Each row was made from one walk, in order. Every step used is in the known rows, and no mark comes twice. Write each row's walk.
In the rows, zero is written as 128.
Known rows
rusun futo saso paduk benol: [149  87 181 118 101 145 116 134 162 110 105  89 124  97 188  71 111 112
 158 158 178 125  83 153]
saso paduk benol futo: [114  71 127 101 138 135  97 107 152 133 128  99 193  97 133 150 138 110
 148 151  94 114 127 160]
saso futo rusun paduk vapurag: [132 158 105 116  86 166 138  77 145 104 127  94 158 121 158 121 205 114
 122 122 167 107 113 129]
benol futo rusun paduk vapurag fida: [160 135 130 108 103 164 140  72 171  96  77  86 213 145 131 159 197 147
 147 107 163 129 193 146]
nudo paduk vapurag: [162 153 122 109 144 127 148 114 104  68 107 154 108  76 103 129 128 108
 167 146 116 108 155 114]
vapurag paduk benol futo rusun: [142  81 123  98 128 133 121  94 119 104  56  83 235 136 121 196 177 135
 139 106  84 134 202 131]
saso futo rusun paduk vapurag fida nudo: [115 138 120 141  97 175 129  85 154 102 151 123 154 139 155 131 215 136
 115 107 154 117 104 128]
benol futo: [161 117 127  98 138 112 153 123 152 144  82  96 184 155 133 151 145 125
 129 111 132 152 182 144]
benol paduk: [119 150 115  86 152 107 115 119 144 126  79  92 139  99 114 163 106 133
 120 143 106 140 170 132]
nudo fida: [123 129  95 136 156 158 155 124 119 130 133 132 122  88 120 157  80 129
 151 110  93 150  91 141]
saso futo rusun paduk benol: [111 138 105 104  96 153 114  75 148 113 123  83 191 127 172 121 195 112
 127 124 156 111 110 132]
rusun paduk benol: [ 98 119 120  99 117 158  87  63 118  96 111  93 173  79 132  96 172 142
 155 150 138 110 127 126]
benol futo rusun paduk vapurag fida nudo: [154 125 135 119 109 156 136  87 172 101  85  95 214 136 121 155 208 160
 145 102 167 138 178 141]
fida nudo: [123 111 140 152 147 109 118 155 126 140 144 145 125 116 110 120 147 153
 123 121 135 140 102 121]
vapurag paduk saso futo rusun: [148 114 123 116  94 143 157 112 138  95  53  89 186 164 142 199 167 126
  97  83  77 136 161 116]
futo rusun: [142 144 126 130 102 129 120 124 151 116 108 105 177 131 132 147 149 129
 146 122 171 118 129 130]
rusun futo saso paduk vapurag: [166 107 179 131  91 156 139 134 161  98 108 100  91  90 173  68 119 115
 148 155 190 118  89 149]
paduk benol futo: [129  81 117  90 154 135 113  75 142 132  86  99 207 134 149 153 165 146
 131 131 107 134 179 148]
benol futo saso paduk: [163  91 168 104 108 106 143 144 175 141  84  90 175 135 143 132 141 102
 149 136 150 156 140 164]
saso paduk vapurag fida nudo: [103  88 149 167 125 178 107 119 145 101 194 169 101  98 110 148 153 139
 126 143  95 103  92 144]
vapurag paduk saso: [146 104 133 119 111 141 149 117 122  91  49 103 164 143 114 190 143 144
 108  95  65 140 175 114]
saso paduk benol futo rusun: [123  81 125 104 123 136  92 104 165 127 122  85 220 101 132 158 151 112
 157 148 115 109 128 162]
paduk vapurag: [141 128 121 138 128 174 138  81 116  96 131 146  97 104 120 135 172 148
 116 141 130 105 146 131]
fida nudo paduk vapurag: [148 132 134 138 159 109 133 143 107  92 125 168 111  74  90 119 148 136
 155 135 128 127 124 109]

Which walk is each row?
[153  97 190 143  91 177 137 128 167  93 126 121  89 115 183  85 118 125
 142 144 173 124  93 152]	rusun futo saso paduk vapurag fida
[139  71 145  93 137 133 114  82 150 129  72  99 199 136 166 141 171 140
 139 139 130 145 169 158]	paduk benol futo saso
[125 102 140  83 110 143 104  64 140 101  71  72 200  97 149  99 188 139
 160 145 159 134 152 142]	rusun paduk benol futo saso
[128 147 122 120 100 176 123  64 115  76 120 109 121  71 110  97 192 146
 141 147 156 102 135 123]	rusun paduk vapurag
[143 156 126 111  72 155 116  85 165  80  62  67 204 114 132 137 178 147
 152 119 180 115 136 125]	futo rusun paduk saso
[133 156 104  72 126 128 134  92 185 115  35  63 173 135 154 197 135 136
  92 119 102 140 174 133]	benol paduk saso futo rusun
[ 94  78 127 122 130 145  79 109 137 122 160 117 158  83 130 137 129 112
 147 163  93  99  92 152]	saso paduk benol
[144 141 134 125 145 153 144 106 114  60 129 181 102 104 114 146 126 120
 159 132  97 113 158 117]	nudo paduk vapurag fida
[171 119 179 122 100 135 149 145 159 116  83  94 105 126 187  65 109 125
 144 136 200 141 108 139]	rusun futo saso
[173 141 126  85  93 131 146  88 183 107  30  49 245 142 136 156 182 142
 150 103 173 140 191 141]	benol futo rusun paduk saso
[119 109 158 151 149 139 129 141 149  93 129 182 132 157 128 162 119 158
 134  96  79 148 132 114]	vapurag fida nudo paduk saso
[120 114 133 158 131 205 134  73 131  87 157 176  93 138 134 158 171 163
 106 122 101 112 151 134]	paduk vapurag fida
[114 112 147 146 149 140 140 137 151 102 138 180 130 168 147 160 129 144
 117  90  75 149 120 117]	vapurag fida nudo paduk saso futo
[124 148 108  73 138 124 137  95 172 120  42  74 148 132 151 185 124 137
  81 122  83 146 173 131]	benol paduk saso futo
[140 130 140 132 159  80 128 174 115 111 123 157 131  92  94 115 119 123
 161 126 125 139 113 107]	fida nudo paduk
[120 136 118 109  92 155  88  72 143  87  97  77 213  94 134 122 185 139
 166 140 176 102 128 129]	futo rusun paduk benol
[152  72 180 134 118 139 138 129 177 125 111 129 155 139 140 147 170 136
 137 125 132 153 139 164]	benol futo saso paduk vapurag fida nudo
[119 111 118  80 123 145 103  60 132 104  83  73 208  96 136 110 185 142
 154 138 139 124 162 137]	rusun paduk benol futo
[112 136 133 134 101 202 119  55 126  68 141 134 114 100 123 113 188 158
 134 132 133 108 136 125]	rusun paduk vapurag fida
[130  93 178 136  89 121 114 157 155 122 134 123 119 103 143 108 123  98
 156 160 153 134  75 152]	futo saso paduk
[145 136 114 114  98 155 153  95 178 114  73  92 177 171 176 171 165 132
  95  99 126 130 134 130]	paduk saso futo rusun
[123 109 130 140 114 165 116 111 133 105 167 133 105  73 110 134 144 115
 136 160 115  91  99 146]	saso paduk vapurag
[165 145 124  88  99 122 140 102 169 117  59  56 236 132 125 140 179 127
 159 112 184 138 179 141]	benol futo rusun paduk
[123 119 146 147 134 142 137 135 164  95 129 168 158 171 146 171 141 143
 126  88  97 146 123 117]	vapurag fida nudo paduk saso futo rusun
[141  93 114  93 137 139 109  74 157 124  76  85 238 135 152 166 178 146
 142 126 135 128 182 150]	paduk benol futo rusun
[159 105 184 126  91 134 135 159 165 115 106  91 108 105 179  66  95 103
 157 149 189 130  80 148]	rusun futo saso paduk
[111 113 155 155 157 128 123 155 132 104 158 191 123 143 119 149 117 143
 143 105  88 144 120 116]	vapurag fida nudo paduk
[115  69 172 128 100 136  91 126 149 118 131 120 139  93 156 113 138 109
 156 170 134 125  78 156]	futo saso paduk benol
[110 130 127 120 163 158 113  87 146 100 109 139 104 104 110 181 148 173
  97 135  85 132 173 131]	benol paduk vapurag fida nudo
[141 107 125 115 109 143 161 113 126 101  63 101 158 162 140 188 156 127
  88  85  56 143 162 115]	vapurag paduk saso futo
[ 99  92 150 150 167 139 105 128 129  99 157 187 141 136 130 152 127 153
 146 114  79 140 127 119]	vapurag fida nudo paduk benol
[130 152 111  93 151 144 122  83 136  99  81 105 112  77 109 167 140 148
 108 153 106 122 184 135]	benol paduk vapurag
